What can hang from each mark
z373: z38 z552
z475: z857
z924: z375 z755
z60: z728
z421: z38 z375
z857: z38 z475 z552
z728: z38 z60
z38: z421 z728 z857
z375: z421 z924
z552: z373 z857
z755: z924

In the rows, 128 means zero.
Known rows, with every way that one mark hangs from another
{z38 {z421 {z375 z924}} z728 {z857 z475 z552}}: 118, 118, 108, 136, 129, 128, 148, 119, 125, 133, 124, 95, 131, 111, 124, 119, 131, 110, 126, 127, 129, 123, 112, 133, 128, 133, 141, 129, 114, 142, 125, 115, 110, 136, 102, 108
{z60 {z728 {z38 {z421 z375}}}}: 130, 107, 120, 126, 114, 147, 141, 141, 121, 137, 129, 130, 130, 146, 126, 135, 127, 127, 139, 131, 130, 122, 116, 103, 140, 134, 135, 126, 136, 127, 115, 136, 132, 124, 121, 122
{z475 z857}: 125, 140, 136, 114, 127, 143, 108, 138, 132, 113, 131, 131, 120, 130, 136, 135, 133, 144, 121, 131, 141, 134, 137, 119, 139, 130, 131, 126, 133, 125, 133, 130, 135, 110, 128, 132
{z38 z421 {z728 z60} {z857 z475 {z552 z373}}}: 126, 126, 125, 138, 133, 123, 136, 130, 135, 129, 120, 141, 143, 135, 131, 123, 132, 126, 138, 125, 121, 129, 121, 164, 124, 134, 151, 127, 127, 155, 141, 123, 106, 125, 133, 122
{z60 {z728 {z38 {z421 z375} z857}}}: 128, 110, 116, 132, 125, 142, 147, 134, 127, 128, 133, 105, 132, 135, 120, 135, 128, 132, 142, 134, 130, 119, 121, 107, 129, 135, 142, 125, 135, 128, 113, 137, 125, 129, 116, 110
{z924 {z375 {z421 {z38 {z728 z60}}}} z755}: 129, 124, 131, 132, 121, 146, 109, 132, 136, 122, 141, 169, 123, 142, 120, 114, 131, 136, 123, 125, 121, 120, 130, 127, 124, 121, 105, 137, 124, 117, 122, 130, 137, 135, 129, 156
{z552 z373 {z857 {z38 {z421 {z375 z924}} {z728 z60}}}}: 128, 140, 134, 147, 127, 106, 145, 106, 118, 124, 128, 152, 134, 130, 125, 127, 125, 108, 140, 127, 122, 118, 125, 107, 119, 131, 132, 123, 135, 113, 136, 113, 115, 139, 113, 123
{z857 {z38 {z421 z375} {z728 z60}} z475 z552}: 133, 125, 110, 133, 129, 101, 132, 134, 120, 145, 122, 151, 142, 127, 134, 114, 131, 110, 136, 128, 120, 138, 109, 147, 135, 127, 128, 128, 122, 142, 130, 116, 119, 137, 140, 140
{z475 {z857 z38}}: 133, 148, 137, 113, 144, 115, 109, 133, 127, 120, 130, 125, 124, 127, 138, 136, 128, 135, 125, 133, 135, 143, 135, 120, 130, 129, 129, 124, 133, 117, 141, 127, 140, 117, 145, 138
{z924 {z375 {z421 {z38 z728 z857}}} z755}: 129, 125, 126, 121, 133, 141, 122, 127, 138, 116, 141, 108, 119, 130, 116, 124, 129, 130, 123, 128, 122, 124, 130, 124, 115, 126, 116, 140, 120, 113, 118, 133, 131, 140, 117, 135
{z924 {z375 {z421 {z38 z728}}} z755}: 130, 123, 132, 115, 123, 142, 117, 134, 131, 126, 137, 133, 118, 139, 121, 123, 128, 126, 119, 126, 123, 125, 127, 123, 124, 125, 109, 139, 121, 111, 119, 132, 139, 136, 121, 144
{z60 {z728 z38}}: 130, 118, 135, 122, 118, 145, 131, 136, 129, 137, 124, 135, 126, 157, 131, 128, 127, 140, 130, 136, 128, 131, 136, 118, 137, 138, 139, 122, 142, 131, 127, 141, 144, 107, 140, 138
{z857 z38 z475 z552}: 135, 137, 134, 110, 145, 95, 116, 141, 125, 147, 113, 118, 133, 132, 143, 125, 127, 125, 124, 132, 128, 153, 128, 153, 137, 128, 137, 123, 124, 146, 146, 123, 137, 118, 163, 146
{z375 {z421 {z38 z728 z857}} {z924 z755}}: 130, 130, 127, 125, 138, 137, 127, 117, 141, 118, 132, 108, 118, 115, 119, 119, 127, 125, 116, 129, 129, 117, 140, 116, 116, 132, 122, 130, 117, 113, 121, 133, 134, 134, 111, 122
{z755 {z924 {z375 {z421 z38}}}}: 127, 119, 145, 131, 112, 128, 112, 139, 126, 129, 134, 113, 128, 121, 127, 136, 127, 145, 120, 119, 134, 124, 131, 121, 119, 112, 106, 134, 128, 119, 135, 134, 133, 137, 125, 150
{z857 z475 z552}: 128, 127, 132, 111, 126, 122, 115, 148, 128, 141, 114, 126, 131, 135, 141, 124, 131, 132, 121, 129, 134, 143, 128, 151, 146, 127, 138, 126, 124, 153, 139, 126, 132, 111, 147, 137
{z373 {z38 z421} z552}: 124, 121, 118, 113, 141, 142, 119, 141, 128, 128, 130, 93, 123, 120, 133, 147, 119, 137, 128, 122, 128, 126, 130, 151, 138, 127, 122, 128, 126, 132, 118, 134, 128, 127, 121, 115
{z60 {z728 {z38 z421 {z857 z475 {z552 z373}}}}}: 130, 117, 131, 116, 146, 121, 141, 137, 132, 136, 111, 97, 140, 151, 126, 137, 123, 124, 142, 130, 121, 133, 119, 147, 122, 133, 171, 126, 132, 153, 152, 134, 121, 117, 143, 124
{z552 {z373 {z38 {z421 {z375 {z924 z755}}} z728 z857}}}: 120, 131, 116, 120, 145, 131, 152, 107, 124, 116, 142, 147, 114, 117, 114, 140, 120, 116, 128, 121, 129, 116, 122, 110, 114, 128, 128, 128, 120, 109, 115, 126, 121, 141, 105, 97
{z755 {z924 z375}}: 114, 123, 142, 135, 107, 131, 119, 128, 123, 134, 142, 157, 127, 128, 132, 133, 131, 148, 118, 124, 135, 126, 131, 124, 131, 117, 110, 128, 134, 130, 132, 131, 131, 126, 130, 129
{z755 {z924 {z375 z421}}}: 116, 118, 146, 135, 114, 132, 117, 143, 126, 130, 138, 136, 126, 123, 128, 132, 129, 147, 116, 120, 138, 118, 129, 121, 124, 114, 105, 129, 129, 128, 137, 130, 124, 131, 117, 130
{z552 z373 {z857 {z38 z728}}}: 138, 143, 143, 116, 127, 97, 140, 121, 121, 124, 119, 122, 124, 143, 136, 135, 124, 113, 133, 134, 119, 139, 138, 130, 121, 140, 141, 124, 141, 116, 142, 124, 126, 118, 133, 131
{z375 {z421 z38} {z924 z755}}: 130, 131, 142, 114, 140, 135, 108, 133, 135, 127, 128, 129, 119, 121, 126, 126, 124, 135, 113, 125, 140, 122, 140, 109, 130, 123, 115, 127, 120, 115, 128, 133, 147, 129, 127, 132
{z475 {z857 {z38 z728} {z552 z373}}}: 140, 139, 130, 106, 139, 97, 124, 124, 126, 118, 125, 136, 133, 143, 138, 133, 126, 112, 131, 127, 122, 143, 131, 138, 118, 135, 153, 130, 129, 117, 155, 119, 130, 115, 137, 166
{z375 {z421 {z38 z857}} {z924 z755}}: 129, 133, 137, 119, 150, 135, 114, 127, 143, 119, 132, 103, 120, 110, 121, 126, 125, 139, 117, 127, 139, 119, 144, 109, 121, 124, 121, 128, 117, 117, 128, 134, 140, 134, 123, 120
{z38 z421}: 124, 122, 131, 124, 124, 145, 124, 143, 127, 135, 128, 127, 128, 126, 136, 140, 130, 140, 128, 129, 136, 127, 125, 132, 145, 139, 122, 120, 131, 137, 116, 135, 127, 124, 123, 100
{z857 {z38 {z421 z375} {z728 z60}} z475 {z552 z373}}: 136, 126, 122, 132, 131, 93, 137, 133, 117, 140, 120, 166, 146, 138, 134, 124, 127, 106, 139, 124, 120, 139, 110, 145, 128, 126, 138, 129, 126, 137, 140, 114, 115, 134, 142, 146
{z728 {z38 z421 {z857 z475}} z60}: 116, 127, 134, 148, 145, 142, 122, 129, 138, 133, 123, 129, 133, 128, 124, 134, 133, 148, 137, 131, 129, 129, 127, 141, 126, 123, 128, 122, 136, 154, 129, 137, 125, 126, 153, 98

Rows
124, 115, 118, 142, 138, 126, 125, 134, 132, 133, 126, 131, 142, 126, 124, 128, 134, 135, 141, 126, 130, 128, 119, 138, 129, 113, 136, 129, 127, 153, 132, 125, 119, 133, 142, 122 => {z728 {z38 {z421 z375} {z857 z475 z552}} z60}
131, 148, 151, 113, 151, 99, 130, 137, 120, 136, 109, 95, 128, 131, 137, 146, 121, 114, 136, 131, 127, 145, 124, 138, 127, 128, 143, 124, 136, 136, 151, 127, 119, 127, 148, 103 => {z552 z373 {z857 {z38 z421} z475}}
128, 143, 131, 119, 141, 108, 139, 128, 119, 138, 112, 78, 119, 126, 135, 132, 127, 109, 132, 137, 118, 142, 118, 146, 129, 138, 133, 124, 132, 135, 135, 127, 118, 129, 135, 97 => {z552 {z857 {z38 z421 z728} z475}}
138, 125, 112, 148, 102, 134, 133, 120, 131, 117, 140, 139, 134, 124, 126, 118, 137, 133, 133, 131, 126, 127, 136, 119, 129, 130, 125, 134, 130, 118, 106, 129, 129, 131, 121, 149 => {z421 {z38 {z728 z60} z857} z375}
118, 124, 125, 121, 133, 142, 126, 128, 123, 132, 140, 167, 120, 116, 126, 133, 127, 125, 120, 125, 142, 116, 121, 96, 144, 125, 113, 124, 121, 121, 112, 125, 133, 137, 112, 95 => {z38 {z421 {z375 {z924 z755}}}}
120, 126, 120, 125, 131, 146, 136, 126, 119, 128, 133, 123, 120, 110, 123, 141, 123, 133, 126, 123, 140, 120, 121, 109, 135, 127, 114, 120, 124, 119, 115, 127, 131, 135, 111, 109 => {z373 {z38 {z421 {z375 z924}}}}
131, 123, 115, 125, 124, 121, 138, 136, 119, 129, 121, 165, 133, 138, 127, 129, 126, 116, 137, 118, 122, 132, 110, 151, 127, 121, 137, 131, 124, 139, 136, 119, 114, 129, 131, 143 => {z857 z475 {z552 {z373 {z38 {z421 z375} {z728 z60}}}}}
121, 133, 117, 110, 139, 129, 133, 131, 124, 125, 114, 53, 112, 123, 131, 139, 119, 113, 127, 128, 114, 130, 123, 164, 130, 127, 135, 135, 126, 136, 129, 128, 112, 126, 117, 101 => {z373 {z38 z421 z728} {z552 {z857 z475}}}
125, 129, 123, 150, 114, 144, 133, 122, 139, 119, 136, 153, 131, 130, 130, 114, 137, 143, 128, 134, 126, 122, 140, 140, 132, 139, 128, 124, 133, 135, 115, 130, 123, 119, 125, 126 => {z38 {z728 z60} z857}
126, 139, 128, 122, 139, 125, 124, 117, 130, 126, 129, 124, 120, 109, 121, 126, 128, 123, 115, 131, 139, 136, 132, 101, 130, 114, 127, 135, 119, 122, 122, 128, 141, 133, 139, 117 => {z421 {z38 {z857 z475}} {z375 {z924 z755}}}
133, 135, 128, 118, 132, 100, 131, 136, 115, 130, 126, 94, 126, 118, 134, 139, 126, 118, 137, 132, 131, 133, 122, 112, 136, 128, 126, 125, 132, 119, 124, 123, 122, 138, 121, 104 => {z552 {z857 {z38 {z421 z375}}}}
115, 118, 122, 149, 144, 130, 127, 117, 132, 133, 126, 132, 141, 119, 118, 124, 132, 132, 135, 124, 132, 120, 120, 126, 124, 114, 137, 125, 122, 150, 137, 119, 121, 135, 135, 120 => {z728 {z38 {z421 {z375 z924}} {z857 z475 z552}} z60}
138, 128, 126, 140, 101, 143, 121, 125, 132, 128, 130, 158, 132, 139, 134, 116, 134, 137, 129, 132, 123, 131, 138, 136, 136, 137, 122, 128, 135, 124, 115, 134, 139, 119, 136, 154 => {z421 {z38 {z728 z60}}}
119, 116, 117, 140, 109, 147, 147, 119, 119, 133, 134, 138, 125, 117, 126, 129, 129, 116, 125, 127, 133, 114, 117, 107, 137, 141, 118, 123, 127, 120, 108, 123, 121, 134, 95, 104 => {z38 {z421 {z375 z924}} z728}
140, 123, 131, 138, 108, 143, 119, 139, 135, 124, 127, 136, 133, 135, 131, 115, 132, 137, 127, 127, 127, 122, 137, 133, 129, 133, 115, 129, 130, 123, 120, 134, 132, 125, 124, 155 => {z375 {z421 {z38 {z728 z60}}}}
125, 134, 109, 105, 153, 103, 124, 111, 121, 122, 137, 148, 123, 116, 125, 126, 126, 99, 126, 125, 127, 127, 112, 111, 125, 126, 133, 130, 111, 109, 136, 113, 130, 140, 116, 131 => {z475 {z857 {z38 {z421 {z375 {z924 z755}}} z728} z552}}
130, 131, 123, 141, 131, 122, 130, 124, 126, 137, 132, 160, 135, 129, 135, 124, 130, 128, 137, 132, 118, 129, 124, 143, 131, 143, 118, 119, 133, 130, 119, 129, 127, 132, 137, 122 => {z857 {z38 z421 {z728 z60}}}
131, 136, 127, 137, 126, 134, 139, 117, 134, 112, 135, 158, 128, 138, 125, 128, 127, 144, 134, 128, 123, 126, 142, 143, 116, 134, 133, 124, 134, 125, 127, 131, 124, 118, 131, 137 => {z552 {z373 {z38 {z728 z60} z857}}}
130, 130, 133, 134, 128, 143, 114, 122, 139, 123, 132, 170, 124, 128, 123, 110, 129, 131, 117, 126, 129, 114, 140, 117, 125, 127, 111, 129, 122, 115, 124, 130, 140, 130, 124, 144 => {z375 {z421 {z38 {z728 z60}}} {z924 z755}}
120, 113, 120, 140, 129, 149, 150, 118, 127, 129, 133, 103, 131, 129, 115, 131, 125, 130, 137, 133, 133, 111, 124, 94, 124, 136, 141, 123, 132, 125, 119, 132, 128, 132, 110, 107 => {z60 {z728 {z38 {z421 {z375 z924}} z857}}}
127, 116, 135, 135, 103, 133, 125, 128, 124, 128, 136, 114, 125, 125, 126, 128, 130, 131, 119, 121, 124, 121, 127, 126, 116, 120, 106, 136, 128, 115, 129, 133, 128, 136, 113, 150 => {z755 {z924 {z375 {z421 {z38 z728}}}}}
133, 125, 130, 131, 108, 139, 125, 123, 121, 129, 130, 127, 128, 119, 128, 130, 128, 128, 121, 128, 140, 129, 135, 95, 138, 127, 121, 128, 129, 112, 117, 126, 145, 128, 120, 142 => {z421 z38 {z375 z924}}
120, 135, 120, 127, 137, 129, 126, 127, 129, 122, 118, 91, 118, 128, 129, 129, 123, 123, 131, 127, 113, 125, 125, 167, 130, 122, 131, 134, 128, 142, 130, 125, 112, 126, 125, 110 => {z373 {z38 z421 {z728 z60}} {z552 {z857 z475}}}
131, 141, 134, 140, 127, 114, 127, 126, 126, 140, 121, 163, 131, 138, 136, 112, 131, 125, 125, 136, 121, 144, 130, 146, 132, 134, 121, 124, 134, 138, 131, 127, 131, 118, 161, 140 => {z857 {z38 {z728 z60}} z475}
132, 125, 120, 152, 96, 142, 130, 111, 125, 125, 135, 168, 132, 127, 126, 114, 133, 126, 125, 128, 130, 122, 135, 102, 133, 129, 119, 130, 131, 113, 112, 124, 138, 129, 118, 153 => {z421 {z38 {z728 z60}} {z375 z924}}
127, 112, 129, 123, 125, 150, 134, 139, 128, 140, 125, 123, 129, 148, 128, 136, 126, 136, 137, 134, 126, 124, 124, 125, 138, 142, 138, 120, 139, 135, 123, 143, 135, 117, 133, 115 => {z60 {z728 {z38 z421}}}
122, 128, 135, 157, 114, 128, 124, 123, 134, 125, 133, 117, 132, 119, 121, 115, 133, 138, 122, 124, 122, 123, 128, 141, 105, 110, 111, 139, 127, 132, 137, 131, 117, 139, 133, 143 => {z755 {z924 {z375 {z421 {z38 {z728 z60} {z857 z475}}}}}}
138, 147, 153, 112, 136, 96, 126, 131, 122, 125, 119, 115, 127, 140, 137, 141, 123, 126, 132, 132, 129, 142, 143, 126, 126, 131, 141, 121, 141, 120, 149, 126, 131, 118, 143, 129 => {z552 z373 {z857 z38}}
128, 144, 141, 116, 145, 128, 133, 133, 131, 122, 120, 108, 121, 129, 129, 142, 122, 139, 125, 127, 133, 143, 136, 140, 120, 125, 140, 125, 132, 137, 138, 134, 128, 116, 149, 118 => {z552 {z373 {z38 {z857 z475}}}}
130, 128, 129, 116, 122, 134, 116, 122, 125, 128, 136, 163, 121, 120, 126, 128, 127, 126, 116, 127, 140, 129, 136, 91, 140, 119, 117, 133, 122, 109, 115, 129, 151, 130, 127, 135 => {z421 z38 {z375 {z924 z755}}}
125, 138, 120, 143, 126, 133, 129, 105, 133, 123, 134, 164, 124, 118, 119, 108, 133, 119, 119, 132, 128, 127, 131, 110, 126, 117, 123, 137, 121, 122, 117, 125, 135, 133, 135, 131 => {z421 {z38 {z728 z60} {z857 z475}} {z375 {z924 z755}}}
133, 114, 133, 129, 115, 106, 131, 124, 129, 119, 133, 99, 138, 127, 123, 132, 127, 128, 128, 114, 119, 121, 130, 141, 99, 117, 136, 139, 122, 120, 151, 126, 115, 140, 112, 162 => {z755 {z924 {z375 {z421 {z38 z728 {z857 {z552 z373}}}}}}}
122, 126, 117, 150, 123, 146, 136, 124, 138, 123, 136, 139, 132, 124, 128, 123, 135, 141, 136, 132, 125, 117, 128, 146, 131, 143, 125, 121, 131, 139, 112, 131, 115, 130, 115, 104 => {z38 z421 {z728 z60} z857}
127, 135, 129, 106, 133, 125, 116, 134, 128, 116, 124, 77, 114, 127, 133, 138, 121, 136, 124, 128, 126, 128, 146, 144, 134, 121, 132, 132, 130, 126, 130, 129, 128, 117, 121, 127 => {z373 z38 {z552 z857}}
132, 132, 128, 111, 152, 101, 120, 145, 123, 151, 112, 103, 137, 122, 140, 131, 125, 121, 131, 130, 126, 148, 116, 158, 137, 130, 134, 122, 122, 150, 143, 126, 129, 129, 155, 122 => {z857 {z38 z421} z475 z552}
131, 125, 115, 142, 107, 136, 144, 106, 126, 121, 135, 102, 126, 113, 123, 122, 131, 122, 124, 131, 130, 124, 135, 102, 124, 136, 128, 131, 126, 109, 109, 126, 132, 133, 106, 133 => {z421 {z38 z728 z857} {z375 z924}}
143, 126, 133, 132, 128, 115, 124, 137, 141, 121, 113, 111, 143, 136, 129, 118, 130, 126, 132, 122, 123, 132, 133, 156, 112, 125, 147, 135, 124, 140, 149, 124, 118, 125, 135, 165 => {z375 {z421 {z38 {z728 z60} {z857 z475 {z552 z373}}}}}
